Each row comes from the steps of one path. Every step used is in the known rows, and no mark comes twice. Write the path behind each row, first mark first.
(in the rows, 128 means zero)
Known rows:
totoko/lorudi: [115 126 117 110 134 105 128  92 118 114 133 120 115 126 167 158 137 161
 201 155 149 168 105 136 143 117 190]
mabos/dulu/dopa/tuvug/gupa/lorudi: [114 156 129 151 136 151 164 174 149 155 138 139 155 119 124  99  95 176
  40  76 103  70 167 143 101  62  50]
totoko/lorudi/mabos/dulu/dopa: [113 126 115 152 111  82 150 133 112 101 116 133 104 111 106  97 123 128
 173 150 106 151 141 150 114 104 138]
dopa/tuvug/totoko/lorudi/mabos/dulu: [174  96  99  93 101 118 102 166 128  86 118 126 131 111 138 101 116 126
 132 143 105 149  82 143 115 135 164]
dulu/mabos/tuvug/totoko/lorudi: [158  95 119  51 141  98  86 116 149 128 120 113  94 135 142 198 117 132
 190 165  94 176  76 129 128 155 177]
dulu/dopa/tuvug/gupa/lorudi/mabos: [113 114 117 176 133 134 134 148 136 137 132 124 159 123 123 105 155 157
  37 100 128  74 152 117 116  87   4]
dulu/dopa/tuvug/mabos: [132 129 137 115 137 158 122 143 103 137 127 112 139 182 126 120 180 141
 104 111 191 148 117  99 160  95  80]
totoko/tuvug: [120 159 127  96 132 114 131 107 112 138 131 142 109 137 150 158 127  99
 206 135 149 157 110 155 149 171 181]
dopa/tuvug/totoko: [130 121 120  64 136 157  80 139 112 112 131 117 155 147 153 156 127 119
 128 128 169 147  85 120 138 128 170]
totoko/lorudi/mabos/dulu/dopa/tuvug: [136 123 102 137 119 100 150 161 111  97 121 136 118 115 123  94 124 124
 116 133 121 133 122 141 116 112  85]
dopa/tuvug/mabos: [174 119 141 106 127 167 128 133 113 126 133 110 143 172 147 127 182 155
 130 110 182 153 100  98 166 128 123]
tuvug/gupa/lorudi/mabos/dulu: [149 124 141 185 103 134 165 138 156 130 128 137 142  93 112  86 119 169
 106 101  65  89 168 141 105 110 122]
dulu/dopa/tuvug/totoko: [ 90 131 113  75 146 145  76 149 102 121 125 115 153 156 130 149 126 108
 106 128 173 145 103 124 131  93 127]
mabos/dulu/dopa/tuvug/gupa: [ 70 162 128 124 133 141 149 169 118 137 134 135 138 114 109 115  93 159
  97  88 147 105 163 154 108  79  42]
babok/tuvug/dopa: [ 55 165 141 118 136  95 147  89 114 127 147 104 133 146 151 124 147 169
 194 122 169 137 112 109 150 166 148]
pafoz/lorudi/mabos/tuvug/totoko: [151  99 134 148 136 132  76  83 143 143 119 128 111 132  98 152 121  47
 101 185 139 134 125 102 132 173 208]
lorudi/mabos/dulu/dopa/tuvug/gupa: [ 91 135 125 150 113 128 146 171 113 118 124 135 135 106  91  88 117 136
  92  97 133 103 168 148 103  97  16]
totoko/tuvug/gupa/lorudi: [125 150 125 132 131 124 142 121 157 172 137 141 125 117 153 140 120 164
 136 113 111 106 139 161 131 135 124]
mabos/dulu: [130 157 148 123 122 135 157 123 116 114 132 138 127 122 129 130 102 129
 183 118 119 146 138 143 125 126 205]
mabos/tuvug/totoko: [115 139 124  75 139 158  78 110 129 145 124 128 119 136 158 174 110  82
 163 144 147 145 114 123 140 161 169]
pafoz/lorudi/mabos/dulu: [165 117 159 194 121 115 154  98 132 111 125 138 118 118  75 108 113  91
 122 159 114 135 149 123 118 134 241]
babok/tuvug/totoko: [109 127 129  99 133 141  96 108 114 118 132 119 150 145 143 153 139 141
 173 158 155 144  82 128 147 173 204]
pafoz/lorudi/mabos/dulu/dopa: [124 127 156 202 129 107 152 108 120 120 120 138 115 126  48 101 110  79
 102 161 122 134 167 125 111 106 197]
pafoz/lorudi/mabos/dulu/dopa/tuvug: [145 126 141 185 136 118 151 135 120 117 126 141 129 133  67  97 113  76
  46 142 139 112 151 119 112 111 144]
gupa/lorudi/mabos/tuvug: [174 124 127 166 134 147 144  99 146 146 128 144 124 127 164 136 150  93
 108 127  90  92 139  99 140 177 114]
pafoz/lorudi/mabos/tuvug: [154 115 143 182 145 127 128  68 137 146 128 139 101 129 111 151 134  53
 108 174 148 124 147  98 142 178 171]

Which path is each row?
[ 94 125 127 146 122 136 122 103 133 144 127 132 106 100 131 144 135 115
 147 125 137 112 164 128 134 165  39] : lorudi/mabos/tuvug/gupa
[143 101 152 190 135 111 131  68 122 115 129 125 125 133  89 139 152  92
 121 175 150 145 134 105 136 137 221] : pafoz/lorudi/mabos
[155 105 122 164 121 144 138 137 146 127 138 124 162 115 146 116 159 170
  57 100 119  77 135 114 125 118  53] : dopa/tuvug/gupa/lorudi/mabos
[100 111 105 143 117 105 118 100 143 142 126 127  90  88 155 139 136 146
 163 148 133 124 145 136 132 156  48] : totoko/lorudi/mabos/tuvug/gupa
[115 134 138 154 134 147 139 108 151 151 141 122 149 118 151 140 131 191
 113 109 115 101 148 132 127  91 126] : tuvug/gupa/lorudi
[112 133 135 196 111 122 163 149 145 137 122 136 138 104  86  76 115 157
  87 101  71  84 186 145  97  80  78] : tuvug/gupa/lorudi/mabos/dulu/dopa
[134 133 129 137 140 156 140 136 150 148 147 127 163 125 166 139 135 189
  60  90 135  81 131 121 127  95  78] : dopa/tuvug/gupa/lorudi
[152 129 152  87 151 117 143 102 130 134 131 127  99 144 129 200 130 111
 182 128 110 153 115 111 138 172 141] : dulu/mabos/tuvug
[172 133 125 166 124 136 169 169 131 119 126 146 152 132 120  83 131 112
  46 100  84  82 142 119 113 107  88] : gupa/lorudi/mabos/dulu/dopa/tuvug
[155  97 110 110  93 102 102 138 129  89 111 122 117 103 121 101 111 128
 185 160  88 167  99 151 114 131 217] : tuvug/totoko/lorudi/mabos/dulu
[138 164 141 117 113 124 151 157 119 158 115 140  98 159  95  89 129 116
 180 117 130 163 138 159 144 133 141] : totoko/tuvug/mabos/dulu/dopa
[127 121 118 106 112 135 103 178 105  99 113 130 145 130  95  94 113  85
  97 120 121 133 119 137 109 116 120] : lorudi/mabos/dulu/dopa/tuvug/totoko
[115 136 135 168 139 143 154 103 152 157 148 127 157 122 160 139 145 213
 109 121 120  78 133 126 138 147 106] : babok/tuvug/gupa/lorudi
[113 165 130 113 138 142 155 162 104 122 132 141 138 136 126 119 100 116
 111 102 144 124 138 138 122 102 105] : mabos/dulu/dopa/tuvug
[ 91 148 156  73 146  83 144 100 137 139 136 103  92 149 122 165 126 129
 197 105 115 157 125  99 131 161 120] : dulu/mabos/tuvug/dopa
[114 126 150  98 145 121 135 109 145 151 133 121  99 122 114 192 121 156
 169 116 112 134 143 126 125 151  72] : dulu/mabos/tuvug/gupa
[171 111 136 172 125 132 147 101 132 117 129 129 147 132 140 121 164 125
 123 129  96 113 126 108 136 135 167] : gupa/lorudi/mabos
[118  89  89 100 124 102  68 148 108  97 115 112 133 134 132 124 149 116
 114 159 148 153  86 128 127 105 102] : dulu/dopa/tuvug/totoko/lorudi/mabos
[193 134 148 107 114 169 155 162 121 124 131 126 137 159 133  96 148 149
 125  96 144 142 114 115 149 127 143] : dopa/tuvug/mabos/dulu
[ 92 148 124 109 154 137 128 133  94 123 135 127 143 152 138 151 139 118
 111 116 179 133 122 119 140 100  82] : dulu/dopa/tuvug
[133  82 105 106 109  99  74 110 119  90 114 107 122 120 136 134 149 128
 186 176 127 176  84 134 132 132 202] : tuvug/totoko/lorudi/mabos
[ 55 174 135  97 143 112 133  92 127 155 139 114  99 138 160 140 118 114
 183 108 160 140 146 105 143 154 118] : mabos/tuvug/dopa
[115 133  98  73 129 119  99 175 122 115 121 126 129 127 133 118  88 138
 120 136 132 148  98 154 110  82 146] : mabos/dulu/dopa/tuvug/totoko/lorudi
[144 123 121 162 112 109 138 121 152 152 128 141 125 108 132 114 144 143
 128 121  93 102 140 153 129 156  99] : totoko/tuvug/gupa/lorudi/mabos
[110 147 122  78 130 149 104 179 110 120 122 130 146 139 115 117  89 106
 103 114 134 136 116 143 111  94 141] : mabos/dulu/dopa/tuvug/totoko
[133 109 119 106 124 143  76 113 124 127 116 128 114 126 137 147 133  63
 158 150 129 141 117 115 138 183 142] : lorudi/mabos/tuvug/totoko
[121 123 101  69 137 130  76 108 139 143 123 124 101 125 180 173 108 115
 181 166 136 157  96 131 139 151 175] : mabos/tuvug/totoko/lorudi
[172 120 129 167 108 150 163 164 156 127 135 139 155  99 129  85 123 167
  56  85  83  70 151 134 105 118  65] : dopa/tuvug/gupa/lorudi/mabos/dulu
